Each row comes from the steps of one walk. Every step used is in the known rows, and no mark comes twice. Write the walk behind each row, first mark first.
In the rows, zero is written as 128.
Known rows
vivu > mipiv > ligem: [133  46 110 125  89 122 136 161 119 153 125  86 175 102 138 139 106 138
 118 105 126 120 132 152 146]
ganu > neba > mipiv > fupim > tibu > lupok: [136 133 145 205  88 139  43 107 180  80 152  73 175 129 105 117 170 128
 100  85 150 170 119  74 201]
povoru > pumi > fupim > tibu: [119 152 140 116 142 129 163 105 146 166 121 131 180 101 122 103 146 145
  90 109 109 120 102  89  99]
pumi > fupim: [129 107 101 100 125  93 163 129 163 159 128 143 139 101  94 111 151 157
 150  94 125 132  88 138 103]
vivu > pumi > fupim: [124 102  88  88 123 100 161 151 157 142 131 123 128 104 104 112 122 147
 123 163  67  49 115 149 118]
mipiv > fupim > tibu: [131 131 135 139 144 140  81 118 146 158 137 116 172 120 104 127 132 168
 141 132 154 135 117  90 124]
vivu > pumi > fupim > tibu > sobe: [121 149  97  86 158 112 174 108 131 113 119 155 120 101 132 166 110 114
 130 158 109  89 134 102 112]
mipiv > fupim > tibu > sobe: [127 146 125 133 144 122  90  95 133 120 132 142 158 115 114 189 137 136
 136 121 169 159 117  88 133]
sofi > tibu > lupok: [132 163  94 144  87  89  92 136  84  66  97 115 108 141 106  95 178 153
 159 108 135 154 102 212 107]
ligem > ganu > neba > mipiv: [132 100 121 148 108 136 101 113 140 165 138 122 168 158  88 130  93 118
  95 132 115 142 115 139 181]
neba > mipiv > ligem > ganu: [125  69 125 151  99 150 114 138 134 195 123 122 191 137 127 156  68 128
 126 125  87 116 115 146 113]
lupok > tibu > sobe: [135 160 121 103 178  89 131 111  64 112 120 151 134 124 113 189 154 115
 158  89 157 165 129 165 112]
povoru > pumi > fupim > tibu > vivu > mipiv > ligem: [115 101 135 119 103 142 169 152 131 124 136  91 156 110 188 106 120  85
  69 119 137 104 122  89 135]
mipiv > ligem > ganu: [130  93  89 135 110 136 139 145  90 222 135 145 174 127 130 148  68 145
 141 149 129  88 109 163 106]
sobe > tibu: [137 150 143 137  86 119 125 135 104 137 103 161 117 120 113 129 158 168
 141 100 115 147 140 166 103]
povoru > pumi > fupim > tibu > vivu > mipiv > ligem > ganu > neba: [117 117 100 123  95 161 176 135 126 185 182 108 152 137 183 102  58  42
  41 169 168  75 108  83 209]
ganu > neba > mipiv > fupim > tibu > sobe > pumi: [136 138 184 165 133 147  69  91 175 105 154  90 138 125 118 193 151 115
  88 113 104 166 144  73 208]
pumi > fupim > tibu > vivu: [124 152 132 114 161 116 156 133 121 104 115 147 101 132 138  97 150 128
 164 106 181 156 113 102  83]
lupok > tibu > fupim: [133 166 122  91 179  98 170 104 120 119 155 135 154 123 108 124 157 154
 160  82 138 155 114 152 152]
povoru > pumi > fupim > tibu > vivu: [114 162 148 129 143 124 150 128 118  96 114 132 134 131 147  96 162 117
  97 120 137 125 114 101  90]
neba > ganu: [118  90 142 135 141 122 123 126 107 168  94 131 166 141  92 149  73 144
 165 168  89 165 130 169  99]
povoru > pumi > fupim > tibu > lupok: [119 167 122 164  92 115 149 111 135 111 111 133 163 109 127  95 169 130
 100  90 103 135 112 111  85]
pumi > fupim > tibu > sofi: [144 152 130  85 159 124 119  86 139 118 116 161 116 113 129 107 120 151
 155 121 176 156 116 120  79]
pumi > fupim > tibu > sobe > mipiv > ligem > ganu > neba: [135 118 119 116 168 162 210  90 156 228 178 206 119 107 162 175  81  72
 115 111 193 119 115  88 183]
sobe > mipiv: [135  77 160 142 145 128 133 136 130 137  95 157 117 132 102 129 168 161
 132  86 101 152 153 181 103]
neba > mipiv > fupim > tibu: [126 108 166 154 135 154  54 110 192 134 125  88 193 129  98 136 133 154
 128 105 111 165 122  73 128]

Which walk is each row?
[127 165 103  83 136  95 154 101 140  88 135 119 128 120 105  99 165 168
 150 113 138 151  80 176 167]
sofi > tibu > fupim
[142  70 155 158 117 132 108 135 146 137 150  59 199 101 131 138 154 149
  79  72 146 130 115 112 212]
ganu > neba > mipiv > ligem
[120 113  94  99 124  93 147 172 123  77 126 120  82 136 130 105 141 119
 126 171  89  58 126 159 109]
tibu > vivu > pumi > fupim
[121 139 126 136 143 141  64 160 108  83 136  94 115 154 139 121 122 132
 116 205 122  60 151 115 135]
mipiv > fupim > tibu > vivu > pumi
[130 162 160 140 151 126 138 106  70 113  90 148 106 124 134 188 138 142
 151 120 106 173 171 138  85]
fupim > tibu > sobe > pumi
[129 112 115 117 103 163 180 153 126 201 179 117  77 144 183 108  45  57
 116 169 146  93 137 108 184]
sobe > pumi > fupim > tibu > vivu > mipiv > ligem > ganu > neba
[123 152  89 136 107 114 150 136 131 100 116 130 120 113 128  96 126 130
 142 144  90  78 140 127  91]
vivu > pumi > fupim > tibu > lupok
[120 131 127 152 124 174  47 137 147 114 169  88 130 188 130 123  61  74
  73 231 108  58 141  92 209]
ligem > ganu > neba > mipiv > fupim > tibu > vivu > pumi
[140 101  96 139 114 135 140 135  94 221 172 119 173 122 131 139  80 135
 103 149 176  80  97 145 193]
mipiv > ligem > ganu > neba
[131 126 170 142 178 140 148  94 104 107  84 186 110 128 130 184 155 125
 140  83 145 192 169 132  97]
fupim > tibu > sobe > mipiv
[122 120 145 111 115 133 159 153 133 112 112 118  59 145 150  99 116  93
 150 127  99 155 162 127  95]
sobe > pumi > fupim > tibu > vivu > mipiv
[131 165 130 158  99 118 156 127 133 128 110 142  90 117 129 102 157 145
 171  90  82 154 145 139  61]
sobe > pumi > fupim > tibu > lupok
[129 108 106 139 113 165 137 146  71 163 159 107 131 157 176 121  44  69
 103 169 214 118 142 111 204]
fupim > tibu > vivu > mipiv > ligem > ganu > neba
[126 159 161 123 150 127 153 144 115 113 113 139  61 139 147 103 151 133
 170 120 113 146 145 123  70]
sobe > pumi > fupim > tibu > vivu
[126 142 145 149 144 134  66 139 113  96 132 113 128 152 129 120 147 144
 148 143 183 140 125 102 117]
mipiv > fupim > tibu > vivu
[133 170 130 123  86 111 176 105 144 107 135 171 117 108 119 123 166 169
 146  88 108 160 127 150 150]
sobe > tibu > fupim
[128 167 113  74 128  84 158 116 140 115 120 150  63 112 115 154 162 120
 160 124  91 142  93 188 112]
sofi > tibu > sobe > pumi > fupim
[123 109 165 148 160 164  77 159 134  89 126 126  81 162 142 124 137 120
 110 184  96  69 176 132 130]
sobe > mipiv > fupim > tibu > vivu > pumi
[132 115 131 110 117 103 165 141 157 171 124 136 101 107 104 117 153 160
 152 109  60 120 117 162  87]
sobe > pumi > fupim
[134 119 152 195 112 150  79 122 159 115 123 153 122 137 115 124 172 144
 140  91 124 159 150 129 110]
sobe > mipiv > fupim > tibu > lupok
[126  97 149 118 113 145 172 171 132 140 136 100  82 120 188 112 107  96
 144 117 115 123 156 115 113]
sobe > pumi > fupim > tibu > vivu > mipiv > ligem
[133 102 172 148 163 164  93 117 173 165 129 148 138 127 107 130 145 160
 132 107 128 143 144 108 123]
sobe > mipiv > fupim > tibu
[153 164 147 120  85 120  78 111  89  88  98 175  88 133 129 131 146 165
 132 128 134 156 151 193  92]
sobe > tibu > sofi
[119 152  86  64 134  94 132 169 121  65 126 108  54 146 132  77 144 111
 137 193 108  53  94 193 129]
sofi > tibu > vivu > pumi > fupim
[122  69 109 134  75 110  65 166 139  79 139  90 119 154 115 124 133 108
 120 144 136 135 123 147 157]
tibu > vivu > mipiv > fupim
[124 137 108  89 156 129 166 130 145 157 124 126 135 105 122 105 104 145
 135 160  94  67 133 105 106]
vivu > pumi > fupim > tibu
[126 137 124 151 127 155  73  71 168 153 166 137 174 149 106 191  77  79
  94 149 162 156 109  63 211]
ligem > ganu > neba > mipiv > fupim > tibu > sobe
[123 111 137 133 122 132 117 145  78  74  91 109 109 159 142 111 117 109
 141 129 166 182 165 126 113]
fupim > tibu > vivu > mipiv
[122 148 135 133 158 137 110 159  54  61  95 110 101 158 152 113 122 135
 127 187 123  83 176 139 100]
fupim > tibu > vivu > pumi
[125 154 111 100 159 105 178  89 139 128 116 175 131  98 124 165 137 123
 157  94 174 172 107  88  95]
pumi > fupim > tibu > sobe
